Every row comes from one small tree of marks. The marks that hang from a mark follow it in brackets, in alphabetical order. Every link used is in the known rows. Which tree was each row made from?
Known rows:
vuvu[fodis]: [-0.81  1.19  2.68  0.86 -0.58  3.31  0.52  1.52 -0.09 -1.17 -3.08  0.43
 -1.61  7.45  0.45 -1.99  1.28 -0.23 -1.68 -1.07  2.16  0.54 -3.67  0.74
  2.35]
tuzi[vuvu[fodis vodim]]: [ 0.61  1.84  2.97  0.88  0.95  2.06 -0.66  1.49 -0.25 -0.60  0.87  2.72
  0.49  6.16  0.11 -1.64  0.23 -0.90  0.24  1.20  2.05 -0.24 -3.27 -0.65
 -0.10]
vodim[kibu[movut] nari]: [-0.23  0.50 -1.09  1.18  0.16 -1.00  1.32  0.75  1.18 -0.42  0.32 -1.80
 -1.93 -4.62  0.30  0.47  0.64  0.09 -2.00 -2.64 -0.52  1.42  4.98  1.61
  2.39]
vodim[kibu]: [-0.81  0.27 -0.60  0.77 -0.73  1.04  1.40  0.20 -0.27 -0.46 -1.47  0.26
 -2.26  1.00  0.68  0.41  1.26 -1.29 -0.02 -1.22  0.06  1.18 -0.01  1.01
  1.12]
vodim[kibu[fodis[vuvu]] nari[tudul]]: [-0.74  1.58  1.91 -1.61  1.37 -0.76 -0.37 -1.74  0.82  0.26  0.75 -0.98
  1.22 -5.56  0.73 -0.40 -0.52  0.33 -1.25  1.17 -1.37  1.08  1.82 -0.45
  1.95]
tuzi[tudul[nari] vodim]: [ 0.42  0.50 -0.17 -1.67 -0.27 -0.15  0.38  1.30 -0.91  0.53  0.11 -1.51
 -1.42  1.37  0.30 -1.69 -1.16  0.37  1.43  0.34  0.33 -0.78 -0.68  0.55
  0.43]
fodis[tuzi vuvu[vodim[kibu nari]]]: [ 0.77  0.94 -3.05  0.23  1.01 -3.58  0.40 -0.66 -0.37  0.02 -0.30  5.51
  3.17 -5.80 -0.35  3.05  0.00 -1.22 -0.92  2.33 -0.72 -0.02  0.60  0.17
 -1.35]
nari[tudul]: [-1.11 -0.21  3.50  0.23 -1.10  1.24  0.43  0.39 -0.53 -0.63 -1.53 -1.64
 -2.42  3.80  0.85 -1.96  1.28  0.12  0.80 -1.43  1.22 -0.30 -0.17  0.39
  2.02]
fodis[movut vodim]: [-0.56 -0.95  1.27  0.41 -2.58  0.75  0.87 -0.18 -0.86 -0.15 -2.65  1.92
 -1.48  5.29  0.01 -0.10  1.65 -0.59 -0.15 -1.84  2.08  1.07 -1.83  0.05
 -1.21]
nari[tudul vodim[kibu[fodis movut] tuzi]]: [ 0.31 -1.73 -0.23 -2.63  1.10  1.70 -0.10 -0.22  1.72 -1.18  5.32 -7.08
 -0.02 -4.56 -0.20 -0.59  0.73  1.07 -1.84 -4.67  0.44  1.25 -0.67 -2.69
 -0.12]
nari[tudul vodim]: [-0.30 -0.46  1.69 -0.05 -0.98  0.47  0.43  0.61 -0.36 -0.51 -0.32 -4.06
 -1.17  2.95  0.63 -1.97  1.81 -0.13  1.11 -2.24  1.49 -0.29 -1.89 -0.53
  1.67]
vuvu[vodim[kibu[movut]]]: [ 0.95  0.00 -0.68  0.35  0.78  0.05  1.33  0.92  0.62 -0.82  4.27  0.72
 -0.51 -1.69  0.16  0.13  1.52 -0.73 -0.17 -3.50  1.36  0.38  2.51  0.00
 -0.92]
tuzi[vodim[nari]]: [ 0.39  1.12 -0.42  1.66 -0.29 -2.36  0.54  1.32 -0.06  0.52 -2.30 -0.69
 -1.32  1.97  0.35 -0.46  0.51 -0.39  0.99  0.20  0.37  0.39 -1.07  1.66
  2.83]
tuzi[vodim[kibu]]: [ 0.03  0.04 -1.35  0.79  0.82  0.59  1.01  0.81 -0.25  0.93 -0.21 -0.71
 -1.23  1.51  0.42  1.03  1.13 -1.64  2.74 -0.99 -0.08  1.18 -0.77  0.06
  0.57]
fodis[vuvu[vodim]]: [ 0.79  1.09  1.14  0.67 -0.60 -0.85  0.07 -0.25 -1.08 -0.71 -0.57  3.59
  1.83  3.84  0.51 -0.70  1.04 -1.25 -0.06  0.85  2.38 -0.96 -1.45  0.32
 -1.70]
vodim[nari tuzi]: [-0.26  0.02 -1.51  1.66 -1.53 -2.18  0.13  0.80 -0.07 -1.31 -3.90 -1.23
 -2.08  0.31 -0.06 -0.60  0.11  0.40 -4.35  0.03  0.24  0.77 -1.48  1.80
  2.53]
vuvu[vodim]: [ 0.73  0.82  0.67  0.94 -1.14 -0.84  0.82  1.01 -0.64 -1.24  0.41  2.74
 -1.08  4.59  0.50 -1.32  1.56 -0.84  0.00 -0.98  2.35 -0.79 -2.85  0.91
  0.06]
tudul[nari[vodim]]: [ 0.49  1.37 -0.63 -1.17 -2.14 -1.03  1.05  0.79 -0.83 -1.61 -1.56 -2.47
 -1.52 -0.74  0.37 -1.84  1.20 -0.72 -0.04 -1.19  2.31  0.25 -3.14  0.88
  0.20]
nari[tudul vodim[kibu[movut] tuzi[vuvu]]]: [ 0.05 -2.36 -0.41 -0.35  1.59  1.61 -0.62 -0.02  0.68  0.09  3.88 -7.36
  0.36 -4.80 -0.37  0.70  0.10  0.00  0.42 -2.47 -0.53  1.31  3.27 -2.83
 -1.08]
vodim[kibu nari tuzi[tudul vuvu]]: [-0.46 -0.83 -3.44  0.96  0.62 -1.06 -0.74  0.20  0.08  0.82  0.17 -1.98
 -0.88 -4.08 -0.28  0.91 -2.87  0.54 -3.42  2.54 -3.86  1.20  3.44  0.26
  1.38]
fodis[vodim[nari[tudul]]]: [-0.35  0.31  0.61  0.47  0.44 -2.14  0.21  0.69  0.60  0.31 -1.01 -0.02
 -0.13 -0.75  0.40 -1.39  0.73  0.40 -1.42 -0.14  0.01  0.42  0.55  0.40
  2.38]
vuvu[fodis[kibu movut]]: [-1.04 -0.10  3.43  2.37 -1.66  4.01  0.01  0.02 -0.79 -0.13 -2.71 -1.24
 -2.48  6.67 -0.28 -2.79  1.54 -0.30  0.18 -2.01  1.70  0.01 -1.45  0.14
  0.85]
nari[tudul vodim[kibu]]: [-0.42 -0.83 -0.40 -0.31  0.53  0.68  0.94  0.36 -0.03  0.17  1.73 -4.35
 -0.94 -1.83  0.49 -0.51  1.63 -0.84  1.07 -2.45 -0.16  1.06 -0.22 -1.19
  1.39]
nari[vodim]: [ 0.16  0.21 -0.41  0.73 -2.12  0.17  0.94  0.69 -0.53 -1.06 -2.05 -1.83
 -1.35  4.35  0.56 -0.98  1.91 -0.82  0.41 -1.80  1.95 -0.05 -3.45  0.86
  0.90]
tudul[nari]: [-0.37  1.66  1.18 -0.83 -2.25 -0.30  1.12  0.50 -0.95 -1.70 -3.02 -0.07
 -2.77  0.44  0.63 -1.81  0.77 -0.50 -0.38 -0.41  2.08  0.13 -1.55  1.85
  0.57]
kibu[fodis movut]: [-0.14  0.76  3.42 -1.33 -1.69  2.24  0.59 -0.10  1.02 -2.07  0.54 -0.73
 -1.85  3.72  0.79 -1.50  1.08  0.98 -0.51 -3.15  2.69 -0.40 -0.97  1.19
  0.54]
vuvu[fodis[tuzi] vodim[kibu nari]]: [ 0.57  1.32 -2.04  0.27  2.31 -1.26  0.71  1.75  0.65 -0.50  0.73  4.54
  1.15 -2.72 -0.76  1.37  0.39 -0.50 -2.59  0.23 -0.41  0.93 -2.60 -0.26
  1.29]
tuzi[tudul vodim[kibu[fodis movut] nari]]: [ 0.80  0.25 -1.28 -1.67  2.22 -0.39  0.22  0.68  2.03  1.18  5.19 -2.89
 -0.08 -3.81  0.11  0.13 -1.54  1.72 -0.50 -1.82 -2.16  0.50  3.35 -0.06
  2.05]
vodim[kibu[fodis[tuzi[tudul vuvu]]] nari]: [-0.68  0.74 -1.15 -2.02  0.26 -0.33 -0.47 -1.11  0.63  0.44  0.99  2.45
  0.02 -3.42  0.02  2.32 -2.72  1.04 -0.23  3.26 -3.73 -0.08  0.59  0.61
  0.62]

Which tree is each row?
[-0.38 -1.16  0.48  2.09 -2.16  1.02  0.36 -0.96 -0.82  0.45 -2.23  0.89
 -1.22  4.14 -0.13 -1.36  1.79 -0.91  1.34 -1.57  1.21 -0.28 -0.43  0.43
 -1.75] => fodis[kibu movut vodim]
[ 0.42 -0.54  0.01 -0.47 -0.57  0.11 -0.54  0.22 -1.12  0.00  1.28  4.76
  0.76  3.90 -0.12  1.11 -1.32  0.15  1.86  2.45 -0.45 -2.22 -1.27 -0.07
 -2.29] => fodis[tuzi[tudul vuvu[vodim]]]
[-1.13 -0.08  4.48 -1.98 -3.44  2.14 -0.39 -2.03 -1.09 -1.02 -2.49  3.13
 -1.79  4.91 -0.12  1.78 -0.01  0.23  2.93  0.87  1.29 -0.06 -3.72 -0.09
 -2.04] => kibu[fodis[movut tuzi[vuvu]]]
[-0.25 -0.32 -0.99 -0.47  2.70 -1.92 -0.24 -0.66 -0.24  2.00 -0.70  0.19
  2.93 -5.78 -0.24  3.09 -0.35 -0.62  2.61  2.03 -2.06  0.52  2.41 -1.35
  0.27] => fodis[tuzi[vodim[kibu nari[tudul]]] vuvu]
[-0.42  0.17 -0.26 -1.05 -0.03  1.91 -0.62 -1.13  0.34 -0.85  0.42 -0.65
 -1.05 -0.77  0.13  0.93 -0.93 -0.53 -0.86  1.19 -0.70  1.40 -2.72 -0.48
 -0.91] => vodim[kibu[fodis] tuzi[vuvu]]
[-0.11 -1.32  0.33 -0.62  0.85  1.37  0.88  0.53  0.89 -0.10  3.94 -6.08
 -0.69 -3.41  0.34 -0.41  1.75 -0.03  1.06 -4.83  0.55  0.94  3.45 -1.61
  0.72] => nari[tudul vodim[kibu[movut]]]
[ 0.31  0.90  0.70 -1.37  0.13  0.25 -0.50  0.73 -1.15  1.11  0.31 -1.46
 -0.54  0.95  0.28 -1.06 -2.22  0.01  3.35  2.51 -0.43 -0.81  0.67  0.11
 -0.62] => tuzi[tudul[nari] vodim vuvu]
[ 0.52  0.08  0.43  2.36 -1.53 -2.61 -0.59 -1.09 -1.24  0.44 -0.37  3.37
 -0.17 -1.44 -0.97  0.71 -0.06 -0.58  2.88  2.03 -0.50 -1.62  1.03  0.57
 -2.03] => fodis[kibu movut tuzi[vuvu[vodim[nari]]]]
[ 0.31  0.76  1.26  1.41  2.26 -0.64 -0.75  1.04  0.44  0.13  1.45  1.57
  1.40 -1.06 -0.75 -2.21  0.61  0.56 -0.17  0.35 -0.11 -1.94 -1.27 -0.60
  1.71] => vuvu[fodis[kibu tuzi] vodim[nari[tudul]]]
[ 0.99 -1.35 -0.82  0.54  0.35  0.72 -0.67 -1.04 -0.48  0.29  2.81  2.77
  3.70  0.50 -0.38 -0.09 -0.42  0.67  1.19  0.11  0.19 -3.96  3.71 -0.19
 -4.04] => fodis[kibu[movut] tuzi[tudul] vuvu[vodim]]
[-0.19 -0.11  0.89  1.99  1.59 -1.22 -1.30 -0.58 -0.34  2.12 -0.48 -1.28
  0.82 -1.69 -0.31  0.32 -0.56 -0.22  6.16  3.05 -2.09 -1.79  1.83 -0.13
  0.46] => fodis[kibu tuzi[vodim[nari[tudul]] vuvu]]
[ 0.64  1.15  1.75 -1.35  0.46 -0.59 -0.62 -0.29  1.16 -0.02  1.07  0.71
  0.91 -0.66 -0.22  2.11 -0.86  1.01  3.40  0.99  0.21 -0.53 -0.11  0.29
 -0.45] => kibu[fodis[tuzi[vodim[nari] vuvu]] movut]
[-0.09 -1.24 -1.75 -1.95  0.71  1.39 -0.40  0.19  0.09 -0.25  2.85 -3.95
 -0.76 -6.99 -0.46  0.30 -2.64  0.87 -2.24 -0.14 -1.55  0.78  5.57 -0.73
 -1.91] => vodim[kibu[movut] tuzi[tudul[nari] vuvu]]
[ 0.00  0.51 -2.05  0.24 -0.40 -2.54  0.05 -0.89 -0.25  0.06 -4.77  5.56
  3.59 -0.43 -0.13  2.52  0.29 -0.47 -1.47  2.85  0.30 -0.20 -0.92  0.95
 -1.44] => fodis[tuzi vodim[nari] vuvu]
[-0.02 -0.80 -0.82  0.27  1.16 -2.38 -1.10 -0.56  0.15  0.44 -2.06 -0.63
  3.00 -2.48 -0.25 -0.33 -0.52  0.44 -4.12  1.77 -0.11  0.69  0.68 -0.94
 -0.08] => fodis[vodim[nari[tudul] tuzi] vuvu]
[ 0.61  2.05 -0.89 -0.78  1.83 -1.61 -0.19 -1.05  0.70  1.13  0.26  0.24
  2.32 -3.40  0.42  1.08 -0.51 -0.73  0.75  1.92 -0.93  1.17 -0.45 -0.02
  0.78] => tuzi[vodim[kibu[fodis[vuvu]] nari]]
[-0.11 -1.57 -0.27 -1.00 -1.59  0.42  0.01 -0.54 -1.90  1.25 -0.78 -0.61
 -1.12 -0.14 -1.02 -0.27 -0.94  0.50  4.13  0.10 -0.57 -1.93  0.22 -0.24
 -2.37] => fodis[kibu movut tuzi[tudul[nari] vodim]]
[-1.02  0.40  0.27  0.64  0.90 -1.43  0.72  0.41  0.44  0.38 -0.08 -2.33
 -2.00 -4.80  0.51 -0.54  0.42 -0.09 -0.97 -0.82 -1.74  1.34  3.17  0.51
  3.69] => vodim[kibu nari[tudul]]
[ 0.47  0.91 -1.07 -0.60 -0.01 -1.69 -1.22 -0.54  1.06 -0.55 -0.73  1.29
  1.17 -0.57 -0.14  0.11 -1.29  0.50 -3.12  2.77 -0.27  1.02 -3.64  0.06
 -0.32] => kibu[fodis[vodim[nari tuzi[vuvu]]]]
[-1.30 -0.37  2.37 -2.23 -1.92  2.41  0.11 -2.26 -0.66 -0.33 -0.67  2.80
 -1.56  0.44 -0.24  3.17 -0.31 -0.49  2.94  0.53 -0.38  1.20 -1.92 -0.71
 -2.33] => vodim[kibu[fodis[movut tuzi[vuvu]]]]
[-0.01 -1.01 -5.07  0.16  3.03  0.32 -0.42  1.90  1.47  0.87  0.81 -0.21
  1.56 -2.50 -0.92  0.01 -1.87  0.97 -7.56  0.43 -2.61  2.22 -0.57 -1.11
  1.82] => vuvu[fodis[vodim[kibu nari tuzi[tudul]]]]
[-0.61 -1.07  0.90 -1.73 -1.48  1.71 -0.49 -2.47 -0.65 -0.58 -1.22 -0.47
  0.11 -0.85 -0.38  1.40 -0.20 -0.24 -2.57 -0.39  0.58  2.03 -1.82 -1.46
 -2.37] => vodim[kibu[fodis[movut vuvu]] tuzi]
[ 0.68 -0.53 -2.24  2.55  1.98  0.86 -0.58  1.29  1.99 -0.22  0.02 -2.09
  1.67 -1.02 -1.02 -2.12  0.34  0.94 -5.12 -1.66  0.57  0.42  0.83  0.04
  0.60] => vuvu[fodis[kibu[movut] vodim[nari tuzi]]]
[ 0.11 -0.86 -0.52 -0.10  1.50  1.83  0.29  0.04  0.18  1.01  1.23  0.30
  0.71 -1.28 -0.29  4.09 -0.01 -1.00  5.27 -0.27 -0.43  0.38  2.63 -0.89
 -2.44] => fodis[tuzi[vodim[kibu[movut]] vuvu]]
[-0.45 -2.07  1.06  0.78  0.14  3.97 -0.61  0.48 -1.09  1.83 -0.80 -0.11
 -0.06  7.05 -1.14 -0.39 -0.41  0.75  2.79 -0.52 -0.42 -1.46 -2.04 -1.38
 -0.80] => vuvu[fodis[kibu movut tuzi[tudul vodim]]]
[ 0.44 -0.06 -1.93 -1.35  0.31 -1.14 -1.66 -0.31  1.10  0.23  0.82  0.70
  1.37 -0.12 -0.18 -0.48 -2.97  1.70 -4.10  3.22 -1.96  0.12 -1.84 -0.10
 -0.15] => kibu[fodis[vodim[nari tuzi[tudul vuvu]]]]
[-0.44 -1.00  0.35  1.61 -1.56  1.95  0.65 -0.52 -0.02 -0.96 -1.57  0.37
 -1.06  1.89 -0.01  0.06  1.64  0.12  2.18 -2.16  1.22 -2.05  1.79  1.74
 -1.28] => fodis[kibu[movut] tuzi]
[ 0.20 -1.68 -2.10  0.18 -1.11  0.89 -1.09  0.39 -0.72 -0.03 -0.02 -3.75
 -0.16  3.71 -0.17 -0.40 -1.53  0.40 -1.33  1.17 -0.71 -0.41 -1.75 -0.82
 -0.77] => nari[vodim[tuzi[tudul vuvu]]]
[-0.09  0.64 -1.03 -2.19 -0.12 -1.04 -1.01 -0.81  0.87  0.35  0.07  4.69
  2.01  0.08 -0.08  1.38 -2.45  1.49 -0.74  3.83 -2.06 -0.91 -1.85  0.46
 -0.76] => kibu[fodis[tuzi[tudul vuvu] vodim[nari]]]
[-0.25 -0.27 -1.03 -0.47 -0.81  0.26  0.16 -1.21 -0.78 -0.25 -4.47  5.90
  3.45  3.35  0.14  2.45  0.91 -1.04  0.30  1.96  1.52 -0.46 -2.58  0.13
 -3.36] => fodis[tuzi vodim vuvu]
[ 0.39  0.53  1.26 -0.35  0.77 -3.37 -0.47 -0.50 -0.65 -0.12 -0.32  3.60
  3.02 -2.40 -0.15  0.73  0.11  0.17 -0.10  2.06  0.33 -1.46  0.36 -0.33
 -0.43] => fodis[tuzi vuvu[vodim[nari[tudul]]]]
[ 0.92  1.14 -0.23  0.93  0.10 -2.74 -0.65  0.92 -0.23  0.54  2.10  1.96
 -0.01  0.77  0.19 -1.14 -1.99  0.55 -0.85  2.72 -1.36 -1.27  1.99  1.00
  1.01] => tuzi[tudul vuvu[vodim[nari]]]
[ 0.55 -0.96 -0.37 -1.64 -0.50  1.40 -0.19 -0.08  1.61 -1.82  1.30 -0.17
  0.55  1.73 -0.12 -0.48  0.68  1.10 -3.42 -2.70  2.36  0.55 -3.08 -0.52
 -1.87] => kibu[fodis[vodim[tuzi]] movut]
[-0.89 -0.51  2.70  2.29 -2.87  1.64 -0.23 -2.29 -1.85  0.40 -4.08 -0.31
 -0.30  3.86  0.13 -1.32  1.25 -0.98  1.74 -0.03  1.40 -0.84  1.86  0.69
 -1.86] => fodis[kibu movut vuvu]
[-0.65 -0.22  1.03  0.39  1.34 -0.75  0.91  0.60  1.31  0.07  2.07 -3.94
 -1.69 -6.40  0.34 -0.46  0.56  0.75 -1.12 -3.09 -1.00  1.18  6.65  0.26
  3.13] => vodim[kibu[movut] nari[tudul]]
[-0.05  0.54  2.04 -2.03  0.81 -1.48 -0.31  0.00  0.63  0.18  0.11  0.13
 -0.03 -0.09  0.02  0.48 -0.04  1.20  2.53  0.49 -0.29 -0.47 -3.38 -0.35
  2.01] => kibu[fodis[tuzi[vodim[nari[tudul]]]]]
[ 1.32  0.37  0.94  2.17  0.23  0.31 -0.33 -0.91 -0.19 -0.36  2.08  0.84
  2.47  0.74  0.21 -1.89  1.38 -0.76  1.37 -1.08  2.28 -2.45  3.42  0.39
 -2.89] => fodis[kibu[movut] vuvu[vodim]]
[ 0.17 -0.11 -3.30  0.69  1.61 -1.61  0.53  1.30  0.32  2.03  1.31 -1.64
 -0.78 -1.89  0.10  0.50 -1.27  0.14 -0.08  0.41 -3.04  0.73  2.56  0.62
  2.83] => tuzi[tudul vodim[kibu nari]]
[ 0.49 -0.01 -1.06  0.10  1.20  0.25 -0.14  0.40 -0.39  0.95  4.30  1.89
  0.08 -0.01  0.29  0.13 -1.39 -0.72  0.95  1.52 -1.76 -0.49  2.13 -0.52
 -1.12] => tuzi[tudul vuvu[vodim[kibu]]]
